Known rows, with every step that occurs
dafiz > nimuka > pekofa > ropet: 251  640  292  -494  85  -108  209  -91  107  -76  144  -156  -93  -142  266  -108  -52  -49  217  -56
nimuka > dafiz > ropet > pekofa: -343  -435  -87  6  -304  -78  -26  -262  -209  -76  -293  3  225  -85  -435  226  123  -14  173  375
fegek > pekofa: 9  218  184  -142  278  26  -337  365  -320  -300  172  22  156  -360  -48  -274  220  98  74  -417
dafiz > nimuka > pekofa > negu: 273  702  321  -134  73  -129  54  -190  132  210  209  -62  -137  -148  366  -220  -40  -7  -66  -74
nimuka > pekofa > negu > dafiz: -728  177  160  505  5  -17  -253  313  -114  477  -50  32  220  -170  56  -201  17  103  -113  15
pekofa > ropet > dafiz > nimuka: 273  23  -5  -343  -205  540  259  -73  -71  -74  18  -135  -220  391  432  -12  31  -83  -98  -19
ropet > pekofa > negu > dafiz > nimuka: -108  26  144  481  -18  519  48  -349  -92  552  -43  112  -156  510  381  143  -79  -102  -216  -22
dafiz > ropet > pekofa > negu: 261  -245  154  105  -481  712  24  -205  -138  367  -74  -258  -71  -13  59  331  157  -350  90  624
mopumab > dafiz > nimuka > pekofa > negu: 403  393  169  111  223  -397  151  -127  -194  237  -39  -204  316  241  90  -167  -158  113  -287  -180
nimuka > pekofa > ropet: -343  400  248  -305  20  -105  -79  317  -7  -13  80  -247  202  -431  77  -54  21  -51  314  35
fegek > pekofa > nimuka > dafiz > mopumab: 373  -90  104  84  537  -473  21  151  518  -103  158  557  -286  -166  -635  -6  -142  265  40  132
ropet > pekofa: -406  -46  -4  -101  44  83  -245  -38  -172  -129  62  -215  200  -184  181  42  38  -139  112  -293
dafiz > nimuka > pekofa: 133  588  106  -464  185  -484  -10  -172  41  -352  180  -116  13  -268  249  -404  -32  69  39  -419
fegek > pekofa > ropet > dafiz > mopumab: 564  -387  -61  139  -213  462  112  587  -252  359  82  295  -258  239  -211  87  38  -146  293  29
nimuka > dafiz > ropet: -188  -424  -74  -244  -412  -16  -59  -115  -76  -478  -153  -174  261  -430  -368  -142  185  176  -141  488
dafiz > mopumab: 414  -497  -165  -331  -307  175  -146  124  183  -393  391  -266  -16  -575  104  -341  -99  -49  -142  26
ropet > dafiz > mopumab: 188  -736  -417  -73  -434  233  -63  259  -28  -128  181  -61  -78  -67  62  -249  -68  -88  -150  -102
ropet > dafiz > nimuka: 144  -23  -192  -302  -98  187  54  -149  -138  -346  54  -104  -133  269  415  -298  62  20  -290  -391
mopumab > dafiz > ropet > pekofa > fegek: 531  -384  -480  296  -298  16  206  -237  -263  -223  -428  -217  345  312  -398  658  106  -61  10  370

Rows
-51  -674  -84  714  -341  558  -78  54  34  774  77  145  -111  186  29  193  -203  -197  -84  273
ropet > pekofa > negu > dafiz > mopumab
-550  169  9  -19  -102  -51  4  447  -247  257  -142  -41  123  74  51  20  58  -93  298  -109
nimuka > pekofa > ropet > dafiz
-269  295  -3  -9  183  -363  -23  -78  -85  -143  -10  57  94  9  116  -435  -61  187  -73  -412
negu > dafiz > nimuka > pekofa
-73  38  128  99  36  414  -43  585  -491  224  -93  182  -30  274  -57  83  230  -33  241  -161
fegek > pekofa > ropet > dafiz
332  -154  82  -273  103  279  202  -330  342  -245  -75  -180  -275  56  -117  325  38  -270  160  532
dafiz > ropet > pekofa > nimuka
449  -461  -68  -26  246  -1  325  -261  12  -220  -332  -337  191  467  -401  379  -84  -170  -56  428
mopumab > dafiz > ropet > pekofa > nimuka
-140  211  -270  168  -37  8  -148  -141  131  -177  -28  38  10  -136  140  520  98  -45  117  -92
ropet > pekofa > fegek
-284  327  291  49  795  -505  -137  154  288  -246  -36  450  -41  -138  -473  -13  57  354  -12  -68
fegek > pekofa > nimuka > dafiz
113  -370  -65  -136  212  -344  49  -105  799  -307  210  168  -204  -331  -333  -59  -259  198  -218  358
pekofa > nimuka > dafiz > mopumab
194  628  -406  71  -23  -483  184  -169  134  -139  -117  310  -240  288  161  146  61  138  53  -352
ropet > dafiz > nimuka > pekofa > fegek
-61  -578  -210  -99  -258  -266  -171  52  220  -278  200  46  146  -521  -286  -244  -141  203  -175  127
nimuka > dafiz > mopumab
-73  371  -132  -206  55  -404  81  -54  -175  -87  -35  76  -49  242  209  -317  4  45  38  -557
ropet > dafiz > nimuka > pekofa
77  471  81  137  -68  -52  131  -68  -90  464  -26  143  -198  352  336  -128  -10  -32  -75  -209
ropet > dafiz > nimuka > pekofa > negu
-692  59  110  97  552  -432  -51  -241  440  -51  -132  226  23  58  -229  317  -124  98  60  59
ropet > pekofa > nimuka > dafiz
-698  -223  99  676  -77  539  -236  61  -210  627  -101  18  129  213  185  200  -3  -110  -124  63
ropet > pekofa > negu > dafiz
